Known rows, with every step that occurs:
tuga/masef/selobi: [  8  10  12  42   9  12  33  10  12  -2  -8 -22  -4  41 -25 -18 -11  -2
 -13  17   0 -11 -32  24]
tuga/masef/kose: [  6 -10  13  40  13 -17  33   0  15  15   1  -6  -5  28 -10 -30 -13 -20
  -4  15 -36  -3  -3  16]
kose/masef/selobi: [ 10  19  21  35  32  40  39 -18   8 -13   1 -11 -18  33 -14 -24  -9  -2
 -14  18 -13 -10 -32  24]
tuga/masef: [  5   6  13  38  10   3  13  25  17  18  -6 -10   2  33 -39 -14 -12  -4
   0  13 -11 -13  -4  22]
kose/masef/mula/damutep/mani: [  2  10  11  37  22  31  28  -3   3 -43 -13 -14 -27  17 -14 -11 -15 -17
 -11  11 -23  -6  16  21]
tuga/masef/mani/damutep/selobi: [ -6   2  31  48  -2 -37  27   8   6  -2  -5 -11 -15  36 -25   0 -27 -50
  -4  17 -20  -5 -25  17]
selobi/damutep/mani: [ 10   6  18  32  12   2  13 -24  12 -52 -16  -5 -14   4 -17   1 -13 -49
   9   6   7  -2  13  14]
mula/damutep/losumo: [ 16   5   8  50   5  33  27  -1  13 -22 -11 -17 -26  17 -41  -6  -2 -18
 -17  16 -21  21  33  12]
masef/mani/damutep/losumo: [ 15  -4  29  51   3 -20  28   1  11 -44 -10 -24 -31  22 -38   8 -15 -83
 -17   7 -39   3   0  10]
migu/masef: [  7  12  30  43  16  38 -15  -9   4  -2   0   5   0  19 -32 -24  -5 -23
   1  20 -19 -15   1  25]
kose/masef/mula: [ 10  12  23  30  36  45  33  13  16 -25  -2  -8 -13  24 -13 -20 -18  -9
  -2   8 -63 -24 -16  27]
rele/masef: [ 11  10  31  31   3  -2  15  10  18  10   1 -21  -2   6 -36 -15 -19  -5
  -1  11  10  -9  -3  13]
kose/masef/mula/damutep/losumo: [ 14   9  12  46  25  53  43  12  12 -27  -8 -19 -30  30 -27  -7  -8 -14
 -19  16 -52  15  20  19]
damutep/selobi/masef/mula: [  2   6  16  38   3  21  35  -4  21 -42  -9  -6   1  20 -20 -31 -22   2
   1   7 -69 -13 -21  28]
masef/rele: [ 13  -7  14  34  18   7  10  -6  15 -29  -1 -14 -20  10 -44 -20   0 -42
   3  12 -26  -9  10  16]
masef/mani: [  9  -9  17  45  -3  -2  30  -7  11 -38  -3  -5 -18   5 -20  -8 -19 -45
  -9  -1   9 -24 -15  18]
mani/damutep/losumo: [ 18   5  29  45   8 -11  13   1  15 -31 -11 -23 -24  22 -45   1  -8 -63
 -11  13 -55   9  13   9]
rele/masef/selobi/damutep: [ 19  13  36  38  10  20  56  -3  24  -8 -10 -27   5  26  -3  -7 -16 -18
   3  21  14  -2 -32  21]
mula/damutep/selobi/masef/kose: [ -1  -8  12  47   0  -3  55 -40  15  -7   0   2  -7  21  -4 -49 -13  -1
  -5  21 -56  14  -3  18]
mula/damutep/mani: [  4   6   7  41   3  11  12 -16   4 -37 -15 -12 -25   4 -29 -11  -9 -20
  -8  10   8   1  28  13]
kose/masef/migu: [  9   1  26  30  20   8  33 -22   7  14   4   6 -22  14  -4 -15 -24  -2
 -12   3 -32 -12 -21  18]
mani/damutep: [ 14   7  39  43   4 -17  17   7  18 -11 -14 -22  -8  21 -33 -11 -13 -50
   2  14 -50 -19  -8  14]
migu/masef/mani: [  3  -5  29  50   6  18  15  -7   0 -27   2   2 -12  16 -19 -11 -15 -52
  -9   9   3 -25 -18  24]
selobi/damutep: [ 19   6  28  37  11  24  35  -6  27 -16 -13  -5   4  15 -12  -6 -12 -27
  15  14 -12  -8  -4  20]

Rows:
[ -3   4  40  49   2 -18  13 -10  -1 -14  -2  -3 -15  29 -23  -5 -23 -59
  -3  20 -25  -6 -24  18]
migu/masef/mani/damutep/selobi
[  1  -5  32  41 -14 -30  38 -30  13  -2  -8  -2  -9  17 -11 -23 -28 -11
  -8   7 -58  -4 -31  18]
mani/damutep/selobi/masef/migu
[ -5  -6  16  47  -9  -7  44 -23  12 -42  -1   2 -12  15 -22 -20 -23 -28
  -8   4 -11 -12 -26  23]
damutep/selobi/masef/mani
[  3   8  11  45   0  29  32   0  11 -15 -10  -6 -11  21 -19 -17 -18  13
  -4  20 -25   6   2  20]
masef/mula/damutep/selobi
[  1  -6  20  38 -12 -14  33 -38  12  -5  -4   8  -8   8 -10 -27 -27   8
  -8   3 -41   0 -26  19]
damutep/selobi/masef/migu
[  6   4   7  41   4  19  22  -5   5 -54 -19 -17 -23   8 -19 -11 -14 -23
  -9   7 -17  -5  19  18]
masef/mula/damutep/mani
[ 11   8  18  34  11   8  26 -30  10 -57 -17 -13 -17  13  -8  -1 -12 -46
   0  10  12   0  -6  17]
masef/selobi/damutep/mani
[  5  -2  48  54   2 -14  21   6   4 -18  -7 -16 -11  29 -21  -6 -19 -83
  -7  16 -35 -28 -26  21]
migu/masef/mani/damutep
[ -4   9  13  47  -5  19  39 -22  17 -12  -8  -1  -1  23 -28 -36 -12  19
  -2  21 -32   6  -1  24]
mula/damutep/selobi/masef
[  7  -7  16  37  13   7  26 -15  20 -35  -3 -13 -12  16 -45 -34   0 -33
   3  13 -51 -10   0  23]
selobi/masef/rele
[ 20   9  27  40  11  31  51 -15  23 -27 -15 -14   2  26  -2  -8 -10 -24
   5  19  -1  -7 -27  23]
masef/selobi/damutep
[ 10  15  25  46  14  43   9 -17   2 -19  -4 -10  -5  30 -19 -27  -4 -16
 -12  23  -6 -12 -29  26]
migu/masef/selobi
[ 14   7  29  32   7  15  28  29  21 -19  -6 -26  -1  10 -22 -15 -25  -7
  -2   5 -32 -20 -15  20]
rele/masef/mula
[ -1   4  40  44  -4 -38  27   0   7  -6  -2 -16 -17  22 -25  -1 -31 -49
  -4  15 -10  -2 -26  13]
rele/masef/mani/damutep/selobi
[  0  -8  14  40   3 -14  41 -45  16 -16   2   6  -7  15  -6 -47 -15 -11
  -1  14 -58   7  -8  17]
damutep/selobi/masef/kose
[  0   5   5  42   6  13  26  15   5 -34 -19 -20 -19  22 -22  -8 -16 -19
 -10  10 -16  -7  15  20]
tuga/masef/mula/damutep/mani
[  8  -3  25  39  26  27  -8  -8   4 -18   3  -6 -15  19 -42 -23   3 -52
   2  22 -31 -10   6  23]
migu/masef/rele
[  0  -4  25  40  11 -16  27 -16  16 -28  -3 -14 -17  27 -43 -29  -7 -45
   4  20 -65  -1  -8  21]
mani/damutep/selobi/masef/rele
[ -1  11  18  48   7  42  21   1   4  -6  -7  -3  -8  28 -16 -20 -16   8
  -4  27 -30   5  -1  25]
migu/masef/mula/damutep/selobi
[ 14  -1  38  49   0 -28  32  11  12 -30  -6 -32 -30  22 -40  10 -19 -80
 -18   9 -30   6  -3   9]
rele/masef/mani/damutep/losumo
